What can hang from each mark
nizavi: guvuz poro
migod: guvuz mubof
guvuz: migod rilad
rilad: guvuz poro
poro: nizavi rilad
mubof: migod nizavi

Known rows, with every way that one mark hangs from another
migod{guvuz}: 1.76; -2.49; 1.47; -1.59; -0.85; 0.23; -0.51; 0.48; -0.43; 1.33; -2.47; -0.67; 1.28; -2.38; 0.65; -1.94; -0.06; 1.55; 0.10
nizavi{poro}: 2.24; -1.76; -0.80; 0.28; 0.91; -0.03; -1.17; 1.31; 0.59; -0.64; -2.43; -0.34; 1.46; -1.03; -1.25; 0.02; 1.41; -0.32; -0.39
nizavi{guvuz poro}: 1.43; -2.88; -1.72; 0.79; 0.34; -1.70; -2.42; -0.26; 1.52; -1.59; -3.58; -1.04; 2.41; -2.09; -0.62; 1.56; 1.69; -1.18; -0.71
migod{mubof}: 2.01; -2.20; 1.35; -1.66; -0.26; 1.14; 0.05; 1.49; 1.03; 1.20; 0.16; -0.70; 0.05; -2.36; -0.01; -1.84; 2.28; 1.78; 1.34
guvuz{migod rilad{poro}}: 4.41; -0.25; 1.81; 2.03; 2.63; 0.74; 2.29; 1.40; 0.07; 0.27; -0.30; 1.45; 3.66; -0.40; -3.14; -0.51; -0.43; 3.11; -0.77
mubof{migod{guvuz}}: 3.21; -0.49; 2.58; -1.72; -0.68; 0.67; -0.41; 1.96; 0.65; 0.13; -1.40; -0.86; -0.11; -1.36; 1.35; -0.17; 0.46; 3.20; 0.85
migod{guvuz{rilad}}: 2.54; -2.96; 2.27; -0.35; 0.75; -0.01; 0.51; -0.02; -0.59; 0.42; -2.85; -0.26; 2.24; -1.51; 0.15; -3.12; -1.01; 1.91; -0.25
nizavi{guvuz{migod{mubof}} poro{rilad}}: 1.78; -3.78; 0.47; 0.89; 0.69; -0.11; -3.10; -0.78; 2.93; -0.77; -2.00; -0.88; 2.84; -2.30; -1.88; 1.01; 1.65; 1.24; 1.26
migod{guvuz{rilad{poro{nizavi}}}}: 3.34; -1.22; 2.64; 0.78; 0.93; -1.18; 0.22; 0.75; -0.88; 0.72; -2.53; 0.36; 2.40; -2.40; 1.09; -3.17; -1.92; 1.32; -1.16
poro{nizavi rilad{guvuz{migod{mubof}}}}: 1.25; 1.20; 3.22; -0.30; 0.54; 0.27; -0.20; -1.20; 0.55; -1.16; 1.49; 1.71; 0.76; -1.01; 1.36; -3.07; -0.23; 2.44; 0.99
rilad{guvuz poro}: 4.20; 2.05; 0.67; -1.38; -0.84; -1.88; 1.85; 2.72; 0.65; 0.45; -1.99; 0.90; 3.06; -2.38; -0.30; 0.36; -1.00; 1.30; -2.49
nizavi{guvuz{migod rilad} poro}: 3.07; -3.80; -0.26; 3.16; 2.16; -0.66; -1.34; -1.23; 1.55; -1.73; -2.58; -0.57; 4.23; -0.50; -2.28; 1.37; 1.16; 0.47; -0.93
rilad{poro{nizavi}}: 2.33; 2.21; 0.58; 0.66; 0.77; -1.42; -0.14; 2.13; -0.32; 0.01; -0.54; 1.45; 0.72; -2.44; 0.74; -1.12; -0.09; 0.15; -1.06
guvuz{rilad}: 2.18; -1.15; 0.91; 0.38; 2.24; 0.24; 1.87; 0.43; -0.34; -1.41; -1.35; 0.84; 1.97; -0.24; -1.13; -2.43; 0.04; 1.42; 0.17
mubof{migod nizavi{guvuz poro}}: 3.05; 1.34; 0.79; 1.04; 0.94; -1.78; -1.29; 0.53; 2.37; -1.22; -3.43; -1.02; 1.44; -2.00; 1.93; 1.88; 0.24; -0.35; -1.34
rilad{guvuz{migod{mubof}} poro{nizavi}}: 5.00; 1.88; 2.89; 0.50; -0.26; -0.65; 0.97; 1.57; 0.76; 1.42; 1.38; 1.10; 2.32; -2.07; 0.83; -0.49; -0.18; 2.25; -2.23
rilad{guvuz poro{nizavi}}: 3.69; 3.25; 1.32; -0.19; -0.34; -2.24; 0.97; 1.65; -0.04; -0.14; -0.79; 1.56; 2.07; -2.27; 1.66; -0.90; -1.35; 0.43; -2.75
mubof{migod nizavi{poro{rilad}}}: 2.78; 2.77; 2.05; 0.04; 1.52; -0.67; -0.53; 1.58; 2.07; -1.25; -2.83; 0.28; 0.85; -1.36; 1.09; -0.10; -0.74; 1.17; 0.09
migod{guvuz mubof{nizavi}}: 2.68; -2.35; 3.58; -1.44; -0.75; -0.07; -0.47; 0.31; 0.66; 3.55; -2.08; -1.53; 1.20; -4.09; 2.62; -3.53; -0.32; 1.27; -0.24
mubof{nizavi{guvuz}}: 0.70; 0.71; 0.13; 0.13; 0.42; -1.82; 0.18; -1.15; 0.76; -0.22; -3.06; 0.15; 2.14; -2.93; 1.65; -0.61; -0.19; -0.91; -1.44
poro{nizavi{guvuz{migod}} rilad}: -0.85; 0.35; 1.42; 1.10; 0.99; -0.40; -1.79; -2.36; 0.61; -2.47; 0.00; 1.57; 0.80; -1.79; 0.68; -1.47; 0.26; 1.24; 1.75
guvuz{migod{mubof} rilad{poro{nizavi}}}: 4.74; -0.75; 3.40; 2.67; 2.70; 0.91; 1.19; 1.02; 0.52; 0.97; 1.68; 1.02; 2.27; -1.12; -1.06; -2.04; 0.24; 2.95; -0.22

Rows
3.57; -2.37; 1.33; 1.66; 1.12; -0.49; 0.14; 0.15; 1.81; 0.22; -0.89; -0.39; 3.63; -2.46; -1.64; 0.42; 0.80; 2.22; -0.37	nizavi{guvuz{migod{mubof} rilad{poro}}}
4.53; -1.77; 4.26; 0.10; 0.59; -1.16; 0.60; 1.18; 0.64; 3.36; -2.97; -1.09; 2.82; -4.15; 1.79; -4.02; -2.07; 1.56; -1.23	migod{guvuz{rilad{poro}} mubof{nizavi}}
2.82; -4.31; -0.20; 1.55; 0.32; 0.04; -2.63; -0.44; 2.44; 0.11; -1.44; -1.45; 2.61; -2.06; -1.48; 1.94; 2.77; 0.58; -0.10	nizavi{guvuz{migod{mubof}} poro}
3.34; -3.31; 3.15; -0.61; -0.39; -0.40; -1.68; 0.57; 1.04; 3.44; -2.95; -2.10; 1.78; -3.93; 2.22; -2.94; -0.29; 0.45; -0.87	migod{guvuz mubof{nizavi{poro}}}
2.68; -1.18; 1.49; -0.06; 0.77; -0.13; -0.55; 1.12; 1.51; 1.71; -1.57; -0.87; 0.99; -2.68; 0.96; -1.90; 0.94; -0.15; -0.48	migod{mubof{nizavi{poro}}}
3.03; -1.57; 1.33; -0.37; 0.47; 0.30; -1.03; 0.62; 1.97; -0.46; -1.46; -0.03; 2.57; -1.11; -1.65; -0.66; 0.56; 1.87; 0.42	nizavi{poro{rilad{guvuz{migod{mubof}}}}}
3.10; -1.42; 0.58; 1.99; 1.55; -0.95; 0.54; -0.26; 1.11; -0.78; -1.58; 0.46; 4.04; -1.75; -2.11; 1.05; 0.18; 1.75; -0.89	nizavi{guvuz{migod rilad{poro}}}
2.56; -3.55; 1.34; 1.37; 1.23; 0.40; 0.18; -1.25; 1.66; -0.31; -0.48; -0.49; 2.83; -1.51; -1.24; -0.20; 1.56; 2.15; 0.48	nizavi{guvuz{migod{mubof} rilad}}
4.22; -2.66; 4.00; 0.31; 0.52; -0.53; -0.52; 1.29; 0.30; 2.33; -1.20; -0.84; 1.65; -3.38; 1.58; -4.10; -0.86; 2.13; -0.18	migod{guvuz{rilad{poro{nizavi}}} mubof}
4.35; 0.60; 3.52; 0.32; 0.75; -0.39; -0.08; 2.04; 0.23; -0.35; -1.24; -0.24; 0.58; -1.37; 1.88; -1.37; -1.06; 2.79; -0.18	mubof{migod{guvuz{rilad{poro{nizavi}}}}}
2.71; -2.35; 1.36; 0.99; 1.33; -1.21; -0.74; -0.20; 2.00; 0.68; -2.72; -1.32; 2.25; -2.94; 0.96; -1.68; 0.63; -0.52; -0.94	migod{mubof{nizavi{guvuz{rilad} poro}}}
0.47; -2.30; -1.06; 0.17; 0.59; -1.81; -3.01; -0.57; 1.99; -2.30; -3.99; -0.47; 2.63; -2.40; -1.11; 0.58; 0.73; -0.43; 0.72	nizavi{guvuz poro{rilad}}
5.05; 1.85; 1.34; -0.48; -0.50; -0.67; 2.03; 2.12; 0.92; 1.13; -0.57; 1.17; 3.85; -1.61; -1.46; 1.13; -0.80; 2.66; -2.53	rilad{guvuz{migod} poro}
3.61; 2.82; 2.16; 1.07; 1.55; -2.26; 1.00; 0.96; 1.93; -1.07; -2.99; 0.09; 2.11; -2.29; 1.87; 0.71; -1.38; 0.97; -1.45	mubof{migod nizavi{guvuz{rilad{poro}}}}
2.31; -3.30; -1.01; 2.01; 1.83; -1.85; -1.42; -0.67; 1.40; -2.33; -3.95; -0.88; 3.43; -1.21; -1.17; 0.47; 0.69; -0.92; -0.99	nizavi{guvuz{rilad} poro}
1.85; 1.55; -0.06; 1.16; 0.21; -2.38; -0.96; 1.10; 0.28; -0.69; -1.35; 0.87; 1.33; -3.37; 1.13; -0.12; -0.09; -0.52; -1.30	rilad{poro{nizavi{guvuz}}}
1.20; -2.63; -0.37; 1.31; 0.92; -0.59; -2.67; -1.20; 2.26; -1.82; -2.69; -0.16; 3.30; -1.79; -2.40; 1.57; 1.14; 0.91; 0.83	nizavi{guvuz{migod} poro{rilad}}
-0.44; -0.54; 2.04; 0.95; 0.80; -0.19; -2.15; -2.03; 1.03; -1.67; 0.68; 1.01; 0.53; -2.20; 0.99; -2.02; 0.81; 1.52; 2.14	poro{nizavi{guvuz{migod{mubof}}} rilad}
1.49; 0.77; 1.87; -1.71; 0.12; 0.47; 1.22; -0.25; 0.99; -1.02; -0.49; 1.56; 2.50; -0.79; -1.36; -1.07; -0.50; 3.41; 0.92	poro{rilad{guvuz{migod}}}
3.85; -0.87; 3.14; -0.82; 0.48; 0.54; 0.43; 1.48; 0.62; -0.46; -1.74; -0.72; 0.75; -0.78; 0.91; -1.09; -0.38; 3.43; 0.66	mubof{migod{guvuz{rilad}}}
5.55; 0.70; 2.19; -0.79; -0.76; -0.27; 1.74; 2.56; 1.58; 2.08; 0.18; 0.41; 3.42; -2.30; -1.05; 0.74; -0.07; 3.07; -1.99	rilad{guvuz{migod{mubof}} poro}
3.62; -1.95; 2.21; -0.02; 0.56; -0.93; 0.58; 1.37; -0.41; 1.08; -3.28; -0.13; 2.99; -2.57; -0.33; -2.40; -1.90; 1.93; -0.87	migod{guvuz{rilad{poro}}}
3.09; 0.97; 1.41; 1.77; 2.56; -1.23; 1.33; 1.24; -0.49; -1.01; -1.04; 1.63; 1.98; -1.25; -0.09; -2.55; -1.08; 0.76; -1.00	guvuz{rilad{poro{nizavi}}}
1.72; -3.09; 0.57; 0.13; -0.21; 0.65; -0.93; -0.73; 1.85; 0.32; -0.12; -0.80; 1.94; -2.35; -0.92; 0.94; 2.57; 1.83; 0.72	nizavi{guvuz{migod{mubof}}}
0.98; 2.11; 2.55; -0.07; 0.74; 0.02; 0.10; -1.48; 0.12; -2.01; 0.78; 2.25; 1.23; -0.56; 1.02; -2.50; -0.71; 2.20; 0.67	poro{nizavi rilad{guvuz{migod}}}
1.86; 0.07; 1.24; 1.90; 2.05; -0.95; 1.27; -1.92; 0.80; -0.33; -2.29; 0.68; 3.49; -1.71; 0.31; -0.68; -0.77; 0.36; -1.50	mubof{nizavi{guvuz{migod rilad}}}
3.46; 3.24; 2.35; -0.29; 0.99; -1.20; -0.05; 1.33; 2.05; -1.32; -3.02; 0.26; 1.36; -1.24; 1.66; 0.08; -1.30; 1.30; -0.72	mubof{migod nizavi{poro{rilad{guvuz}}}}
0.62; -0.47; 0.46; 1.82; 1.77; -1.42; -0.77; -1.93; -0.36; -2.61; -0.73; 0.87; 0.94; -1.41; 1.91; -1.98; 0.40; -0.60; -0.20	poro{nizavi{guvuz{rilad}}}
2.66; -1.16; 2.62; 0.64; 1.40; 1.48; -0.34; 0.13; 1.63; 1.59; -0.04; 0.15; 1.96; -1.72; -1.23; -1.08; 0.98; 2.31; 0.61	guvuz{migod{mubof{nizavi{poro{rilad}}}}}
4.05; 0.58; 2.28; 3.09; 2.95; 0.32; 1.62; 0.64; -0.38; -0.32; 0.66; 1.89; 2.80; -0.24; -1.62; -1.36; -0.64; 2.38; -0.98	guvuz{migod rilad{poro{nizavi}}}
1.16; 0.36; 0.74; 0.93; 0.75; -0.88; 0.44; -1.53; 0.92; 0.23; -2.00; 0.39; 2.70; -2.44; 0.64; 0.16; 0.18; 0.04; -1.43	mubof{nizavi{guvuz{migod}}}
